Known rows, with every way that one mark hangs from another
kugegip{zabo}: [-1.69 -2.30  2.06 -0.14  0.18 -0.38 -2.31  0.82 -1.29  0.13  2.03 -2.03
  1.08  1.43 -1.48  1.28 -0.92 -0.79 -0.84 -0.52 -4.99 -1.37  1.03 -0.45
  1.12 -0.59  2.43]
kugegip{funus{fiboro mesu} zabo}: [-4.29 -0.99  0.92  1.15  0.76  0.98 -1.89 -0.26 -3.36  0.80  2.10  0.93
  2.00  3.19  2.35 -0.50 -0.31 -0.93 -3.27  2.17 -3.29  0.56  0.00  0.61
  0.15 -0.62  1.05]
lurepu{ramuzo tumo{mesu{funus{kugegip{zabo{fiboro}}}}}}: [ 1.12  2.79  0.07  0.29  3.45  1.54 -0.60  0.81 -0.81 -0.10  0.78  0.61
 -1.28 -0.89  0.32  0.29  0.64  0.32  0.81 -0.67 -3.80 -2.52 -2.75  1.86
 -3.87  2.19  0.19]
lurepu{tumo}: [-0.37 -1.58 -0.19  0.19  2.73  0.87 -0.02 -0.21  0.59 -0.34  2.26 -3.69
 -0.81  0.34 -1.81  1.68 -2.07  1.71  0.04 -0.64 -4.43 -0.01  0.56 -0.45
  1.02  0.88  0.95]
tumo{mesu{funus}}: [-0.75 -1.78  0.99 -0.57 -0.66  0.53  0.28  2.75  0.52 -0.06 -1.07 -1.27
  0.71 -1.18 -1.14  0.47 -0.29  0.63 -0.37 -2.65 -2.21 -0.52  0.76  1.24
 -0.65 -0.36  2.72]
funus{kugegip}: [-2.46 -0.84  0.36  0.46  0.48 -0.64 -1.37  0.93 -2.25 -0.75  2.81 -1.58
 -0.34  0.78  0.15  1.02 -1.76  1.85 -0.60 -0.44 -3.47 -0.49  1.44  0.96
  1.91  1.73  0.90]
lurepu{ramuzo tumo{mesu{funus sipad{kerus}}}}: [ 2.63  0.38 -0.27  0.99  1.33  2.22  1.41  1.96  1.62  1.02 -0.27 -1.00
 -3.03 -1.55 -1.34  1.37 -1.97  1.36 -0.22 -4.07 -2.21 -1.21  0.58  0.24
 -3.96  0.67 -0.78]
ramuzo{lurepu{tumo{mesu}}}: [ 1.74 -1.46 -0.42  0.54  0.11  0.14  2.70  1.72 -1.98 -1.72  2.86 -2.76
 -1.43  0.55 -1.63  2.11  0.79  1.89 -0.09 -1.42 -5.17 -1.68  0.47  0.47
  0.11  1.41  1.94]
kerus{sipad}: [-1.15 -0.50  1.90  0.22 -0.36  0.11 -0.91  0.58  1.83 -0.73  1.88 -4.63
 -0.61  0.07 -0.62  1.15 -1.50  0.37  0.45 -0.72 -2.69  0.69  3.76  0.53
  1.95 -0.71  1.91]
difu{mamik}: [-0.31 -2.36  1.84  1.73  0.88  0.91 -0.42  2.18  0.77 -0.43  3.71 -1.92
  0.61  1.02 -2.72  1.98 -0.98  1.13  0.37 -1.51 -3.42 -1.60  2.27  0.00
  2.08  0.37  2.11]
funus{kugegip mesu{sipad}}: [-2.47  0.17 -0.14 -0.11 -1.53 -1.44 -2.13  2.70 -2.51 -0.50  2.92 -0.02
 -1.33  1.58  2.77  0.52 -1.82  1.14 -0.88 -0.45 -2.29  1.19  1.67 -0.50
  0.87  0.75  0.20]
ramuzo{lurepu}: [ 0.54 -2.24 -0.24  0.25 -1.78 -0.89 -0.25  0.81 -2.07 -1.01  2.54 -2.20
 -0.02  1.43 -1.59  2.43 -0.98  1.49 -0.69 -1.00 -4.92  0.15  3.08 -0.03
  2.85  0.77  2.49]
mesu{funus{fiboro} tumo}: [-0.93  0.01 -0.91 -0.66  0.55  0.04 -0.73 -0.01  0.59  1.20 -0.87  1.24
  0.37 -0.43  0.59  0.17 -0.92  1.00 -2.02 -1.33  0.10  3.02  2.22  0.91
 -1.13 -1.65  2.01]
mesu{funus{kugegip} sipad{kerus} tumo}: [ 0.58  0.67 -1.87  0.46 -1.61  0.08 -1.14  1.57  0.01  1.70  0.46  2.69
 -1.38 -1.72  1.69  1.26 -2.09  1.81 -2.31 -2.90 -0.89  1.48  2.64  0.78
 -1.97 -2.46 -0.54]
mamik{difu}: [-2.74 -1.82  2.52  1.02  0.29  0.40 -1.54  1.46 -0.96 -1.42  1.81 -2.63
  0.00  1.00 -3.01  1.68 -1.40  0.86  0.34 -0.72 -2.97 -1.21  1.91  1.88
  2.56 -0.63  3.21]
tumo{mesu{funus{fiboro kugegip{zabo}}}}: [-3.39  0.44  0.84  0.24  0.20 -0.48  0.52  1.69 -3.79 -0.17  1.24  1.91
  1.05  0.57  1.56 -1.53  1.73  0.13 -1.87  0.61 -1.99 -0.91 -0.57  1.72
 -3.26  0.74  0.93]
mesu{funus{fiboro}}: [-2.08 -0.56 -0.18 -0.37  0.82  0.47 -0.24 -0.34 -0.12  0.79 -0.40 -0.38
  0.90  0.30  0.12 -0.21 -0.95  1.31 -1.19 -0.30 -1.05  2.30  2.25  0.50
 -0.39  0.51  1.63]
ramuzo{lurepu{tumo{mesu{funus{fiboro} sipad}}}}: [ 2.74  0.90 -1.76 -0.01 -0.62 -0.04  3.58  1.40 -1.68  0.09  0.16  0.34
 -1.38 -0.10  0.11  0.36  1.81  1.08 -0.34 -0.84 -1.84  2.09  1.63 -0.16
 -3.49  0.67  1.23]
lurepu{ramuzo tumo{mesu}}: [ 0.74 -0.79  1.56  0.45  3.24  1.18  0.69  1.45  0.13 -0.87  1.59 -3.90
 -2.43  0.14 -2.23  1.44 -1.65  1.36  0.96 -2.80 -3.73 -2.47 -0.34  0.70
 -0.81  2.74  1.10]
lurepu{ramuzo tumo{mesu{funus{fiboro kugegip} sipad}}}: [ 0.61  2.99 -0.44  0.53  3.06  0.17  1.62  1.15 -1.86  0.45  0.29  0.67
 -2.57 -0.56  1.18 -1.02 -0.37  1.43  0.68 -1.31 -0.57  1.33  0.19  0.90
 -4.85  3.29 -0.94]
vafab{sipad{kerus}}: [ 0.58 -2.41 -0.53  1.92 -0.83  2.24 -1.12  0.89 -0.65 -0.74  1.51 -3.47
 -1.03  0.40 -0.82  1.27 -2.13  2.52 -0.33 -2.22 -5.14 -3.54  3.48  0.10
  2.35  1.18 -1.11]
mamik{difu{fiboro{zabo}}}: [-2.64 -0.80  3.82  0.76 -1.33 -0.73  0.56  2.79  0.58 -1.57  4.32 -3.30
  0.48  0.85 -1.11  1.67  0.10 -0.54 -1.52  1.20 -1.92 -4.68  0.76  1.59
  1.09  0.54  2.40]
difu{fiboro{zabo} mamik}: [-0.23 -1.30  3.24  1.46 -0.86 -0.09  1.60  3.39  2.31 -0.60  6.03 -2.59
  1.19  0.85 -0.74  2.17  0.71 -0.43 -1.23  0.49 -2.69 -5.07  1.24 -0.50
  0.76  1.55  1.24]
funus{fiboro}: [-2.64 -0.75  0.44  0.10  0.45  0.05 -0.55 -0.16 -1.52 -0.06  1.44 -1.76
 -0.08  1.66 -0.28  0.65 -0.87  1.54 -1.07  0.22 -2.24  0.31  2.88  0.13
  1.20  1.65  1.87]
mesu{funus{fiboro{zabo} kugegip} sipad{kerus} tumo}: [-1.02  1.92 -1.65 -0.11 -2.23 -0.84  0.58  1.08 -0.34  2.56  0.81  4.49
 -0.75 -1.11  3.44 -0.23 -0.91  0.16 -4.65 -0.63 -0.11  0.78  2.28  1.02
 -3.11 -1.27 -1.49]

Rows
[-1.07  1.25 -0.52 -0.41  0.34  0.37 -2.73  0.33 -1.30  0.74  0.63  1.68
  1.17 -0.25  1.13  0.29  0.43 -0.04 -0.43  0.84 -3.46 -0.35 -0.04  1.27
 -0.64 -0.14  1.31]  mesu{funus{kugegip{zabo{fiboro}}}}
[-0.68  0.34  1.32 -1.51 -2.52 -1.01  1.60  3.27 -0.16  1.51 -1.60  1.30
  0.75 -1.00  1.03 -1.36  1.34 -1.93 -2.03 -0.84 -0.64 -0.13  1.58  0.27
 -2.79  0.20  1.63]  tumo{mesu{funus{fiboro{zabo}} sipad}}
[-2.05  1.82 -0.48 -0.12 -0.55 -0.57 -3.82  1.38 -1.99 -0.25  2.75  2.69
 -0.85  1.77  3.68  1.00  0.05  0.37 -2.36  0.59 -2.62 -0.94 -0.57  0.95
  0.09 -1.42  1.30]  funus{kugegip{zabo{fiboro}} mesu{tumo}}
[ 0.71 -0.92  0.21  0.29 -2.90  1.30  0.61  3.30  0.73  0.98 -1.00  0.11
 -0.93 -1.36 -0.68  0.95 -0.56  0.94 -1.17 -3.35 -1.58 -1.30  2.27  0.48
 -2.12 -1.43  1.11]  tumo{mesu{funus sipad{kerus}}}
[-2.85  2.02 -1.98  1.19 -2.01 -0.59 -0.80  1.20 -2.49  0.48  3.17  3.44
 -3.16  1.96  4.57  0.76 -1.46  2.67 -4.17 -0.34  0.36  0.85  2.90  0.06
 -1.50 -0.67 -1.65]  funus{fiboro kugegip mesu{sipad{kerus} tumo}}
[-1.53  1.96  0.37 -0.04  3.20  0.00  2.74  0.92 -1.02 -0.07  1.57  0.54
 -1.24 -0.77  1.55 -0.99 -0.12  0.17 -1.77 -0.01 -1.78 -1.37 -1.93  1.86
 -4.22  4.02 -1.45]  lurepu{ramuzo tumo{mesu{funus{fiboro{zabo} kugegip}}}}
[ 1.36 -0.70  0.71  0.02  3.52  1.54  0.85  1.45  1.49 -0.31 -0.21 -2.38
 -1.41 -1.27 -1.85  0.84 -1.64  1.05  0.80 -3.23 -2.68 -0.50 -0.94  1.08
 -2.40  1.72  0.92]  lurepu{ramuzo tumo{mesu{funus}}}
[-1.44  0.84 -0.38 -0.49 -1.57 -1.13 -1.74  1.65 -0.89  0.80  0.86  1.47
 -1.72  1.81  2.83  0.37 -0.92  0.61 -2.50 -0.89  0.22  2.91  3.15 -0.83
 -0.66 -1.58  1.38]  funus{fiboro mesu{sipad tumo}}
[ 0.20  0.62  0.08  0.71  3.86  0.94  1.15  1.44 -0.52 -0.97  1.17 -1.13
 -1.76 -1.21 -0.39  0.35 -1.55  1.97  0.54 -2.44 -2.63 -0.75 -1.62  1.84
 -2.86  2.82 -0.29]  lurepu{ramuzo tumo{mesu{funus{kugegip}}}}
[-0.05  0.84  0.09  0.34  4.02  1.63  1.96  0.34  0.20 -0.11 -0.20 -1.32
 -1.56 -0.39 -0.63 -0.06 -0.64  1.49 -0.02 -1.74 -1.14  0.18 -0.27  1.11
 -3.54  2.70  0.29]  lurepu{ramuzo tumo{mesu{funus{fiboro}}}}
[ 2.03 -0.63 -0.47 -1.26 -1.07 -0.57 -2.19  1.95  1.67  2.18 -1.92  0.77
  0.10 -1.81 -0.09  1.19 -1.63 -0.20 -0.33 -3.37 -0.80  3.54  2.86 -0.24
 -0.84 -3.26  2.51]  mesu{funus sipad tumo}
[-2.62  0.20  0.03 -0.19 -1.27 -0.78 -1.16  1.46 -1.68  0.21  1.39 -0.12
 -1.27  2.78  2.28  0.13 -0.94  0.80 -1.75  0.23 -0.79  2.10  3.01 -1.32
  0.06  0.54  0.94]  funus{fiboro mesu{sipad}}
[ 3.75 -0.59 -2.16  0.91 -1.79  1.29  3.33  2.10 -0.23  0.08  0.96  0.05
 -2.04 -1.04 -0.86  2.05  0.23  1.95 -1.11 -2.76 -3.46 -0.55  1.38 -0.13
 -2.98 -0.80  0.12]  ramuzo{lurepu{tumo{mesu{funus sipad{kerus}}}}}
[-2.38  0.89 -0.55  0.00  1.10 -1.24 -1.41 -0.31 -2.24  1.10  0.78  3.16
  0.79  0.21  2.35 -0.57 -0.07  0.25 -2.63  0.29 -1.25  2.13  0.37  1.28
 -2.66 -1.33  0.76]  mesu{funus{fiboro kugegip{zabo}} tumo}
[ 1.70  1.69  0.19  0.03  2.58  0.98  1.56  1.20  0.20  1.00 -0.94 -0.58
 -2.14 -0.62 -0.48 -0.28 -0.37  0.47  0.86 -2.33 -0.58  1.59  0.78  0.00
 -4.62  2.11  0.31]  lurepu{ramuzo tumo{mesu{funus{fiboro} sipad}}}
[-4.35  1.24 -0.81  0.75 -2.89 -1.16  0.27  1.59 -2.59  0.47  4.03  2.54
 -1.82  2.06  4.65 -0.04 -1.02  0.71 -5.03  1.40 -1.48 -1.52  1.80 -0.40
 -1.10  1.56 -2.58]  funus{fiboro{zabo} kugegip mesu{sipad{kerus}}}
[ 0.69  2.39 -0.45  0.55 -2.80  1.27 -0.76  2.77 -1.55  1.40 -0.11  3.19
 -0.94 -1.04  1.81  0.32  1.64  0.26 -1.21 -0.85 -2.53 -3.19  0.58  1.33
 -3.55 -0.93  0.22]  tumo{mesu{funus{kugegip{zabo{fiboro}}} sipad{kerus}}}
[-3.26  1.07  0.01  0.15 -0.35 -0.15 -3.25  1.13 -2.72 -0.85  3.37  1.15
 -0.38  2.23  2.98  0.74  0.18  0.41 -1.65  1.70 -3.77 -1.72 -0.58  0.40
  0.72  0.51  0.70]  funus{kugegip{zabo{fiboro}} mesu}
[-0.30  0.20 -0.37 -0.52 -0.47 -0.90 -1.39  1.85 -0.99  0.94  0.07  0.51
  0.11 -0.87  0.84  0.22 -1.55  0.76 -0.03 -1.42 -1.95  2.63  2.14  0.22
 -0.65 -0.04  0.80]  mesu{funus{kugegip} sipad}
[-4.17  0.39  0.62 -0.18 -0.18 -1.60  0.30  0.45 -2.62  0.00  3.11  0.18
  0.40  1.25  1.89 -0.43 -0.37  0.25 -2.91  1.79 -2.81 -1.29  1.19  0.86
  0.55  2.92  0.00]  funus{fiboro{zabo} kugegip}
[-3.25  1.72 -1.33  0.18 -3.08 -1.52 -0.01  1.79 -1.78  1.00  3.55  3.99
 -2.40  1.48  5.38  0.21 -1.13  0.58 -5.76  0.16 -0.35 -0.71  1.87  0.25
 -1.71 -0.61 -2.22]  funus{fiboro{zabo} kugegip mesu{sipad{kerus} tumo}}
[-0.25  2.78 -0.56 -0.44 -1.76 -1.22 -4.13  2.24 -2.01  0.77  1.97  3.41
 -1.43  1.26  4.14  0.85  0.47 -0.63 -1.64  0.04 -2.14  0.38  0.67 -0.05
 -0.94 -2.09  1.14]  funus{kugegip{zabo{fiboro}} mesu{sipad tumo}}
[-1.53  0.33 -0.53  1.71 -1.62  1.19 -1.76  0.28 -2.38  2.62  1.43  3.98
 -0.14  2.12  3.69  0.43 -0.56 -0.72 -4.86  0.18 -1.56  0.68  1.62  0.35
 -2.11 -3.71 -0.14]  kugegip{funus{fiboro mesu{sipad{kerus} tumo}} zabo}
[ 2.39  0.39  1.42  0.16  2.06  0.61  0.27  2.38  0.06  0.08  0.84 -3.13
 -2.94 -0.21 -1.83  1.28 -1.38  0.46  1.53 -3.31 -3.17 -1.17  0.82 -0.32
 -1.85  2.08  1.16]  lurepu{ramuzo tumo{mesu{sipad}}}
[-0.57 -0.01 -1.51  0.71 -1.44  0.34 -0.72  1.54 -0.78  1.32  0.99  1.21
 -0.98 -0.89  1.01  1.03 -2.17  1.92 -1.51 -1.65 -1.99  0.76  2.49  0.38
 -1.20 -0.42 -0.82]  mesu{funus{kugegip} sipad{kerus}}
[-1.75 -1.69  0.83  0.59  0.07  0.51 -3.30  0.92 -1.41  1.18  1.34  1.33
  1.75  1.37  1.96  0.93 -1.08 -1.36 -3.21 -0.49 -3.52  0.44 -0.68  1.10
  0.47 -3.74  2.07]  kugegip{funus{mesu{tumo}} zabo}
[-0.17 -0.51  0.02 -0.76 -1.83 -1.04 -2.71  2.94  0.34  0.64  0.93  0.40
 -1.48  0.87  1.84  1.53 -1.85  0.14 -1.69 -2.51 -1.13  2.16  2.42 -0.83
  0.48 -2.56  1.94]  funus{mesu{sipad tumo}}
[-3.03  0.16  0.94 -1.16 -2.23 -1.68 -0.67  2.12 -0.97  0.84  1.68  0.54
 -0.52  2.11  2.83 -0.36 -0.39 -1.50 -3.22  0.97 -1.54  0.58  2.13 -1.15
 -0.10  0.75  0.29]  funus{fiboro{zabo} mesu{sipad}}
[ 3.53 -0.48 -0.39  0.21 -1.15 -0.44  2.31  2.75 -1.95 -0.67  2.04 -2.03
 -2.15  0.32 -1.40  2.07  0.89  0.87  0.35 -1.92 -4.54 -0.46  1.49 -0.61
 -0.74  0.81  1.99]  ramuzo{lurepu{tumo{mesu{sipad}}}}
[-1.97 -0.48  0.66 -0.20 -0.34  0.59  1.26  1.68 -0.76  0.07 -0.85 -0.10
  0.46 -0.13  0.03 -0.72  0.88  1.06 -1.26 -1.03 -0.63  0.17  1.18  1.40
 -1.68  0.76  2.26]  tumo{mesu{funus{fiboro}}}
[-1.65  0.66 -0.73  0.69 -2.80  0.56 -0.34  1.08 -0.55  2.87  1.09  3.69
 -0.30  0.95  4.21  0.33 -1.02 -0.87 -5.90  0.10 -0.78  0.10  1.96  0.59
 -1.19 -2.47 -0.77]  kugegip{funus{fiboro{zabo} mesu{sipad{kerus} tumo}}}
[-1.12  0.92 -0.59  0.19 -0.79  0.30 -1.78  1.07 -1.67  2.12 -0.12  2.58
 -0.16  1.33  3.35  0.01 -0.78  0.12 -2.80 -0.28 -0.17  3.53  2.46  0.65
 -0.46 -2.21  1.49]  kugegip{funus{fiboro mesu{sipad tumo}}}
[ 3.12  0.35  0.60 -0.27  2.30  0.97  0.59  2.47  1.34  0.72 -1.14 -1.71
 -1.95 -1.64 -1.49  0.66 -1.30  0.20  1.45 -3.78 -2.13  0.70  0.25  0.08
 -3.43  1.09  0.97]  lurepu{ramuzo tumo{mesu{funus sipad}}}
[-2.41  2.05 -1.06  0.07 -1.21 -1.94 -1.48  1.58 -2.96  0.23  2.39  2.70
 -2.10  1.92  4.45 -0.07 -0.88  1.43 -2.59 -0.04  0.51  2.76  2.35  0.00
 -0.96 -0.30  0.02]  funus{fiboro kugegip mesu{sipad tumo}}
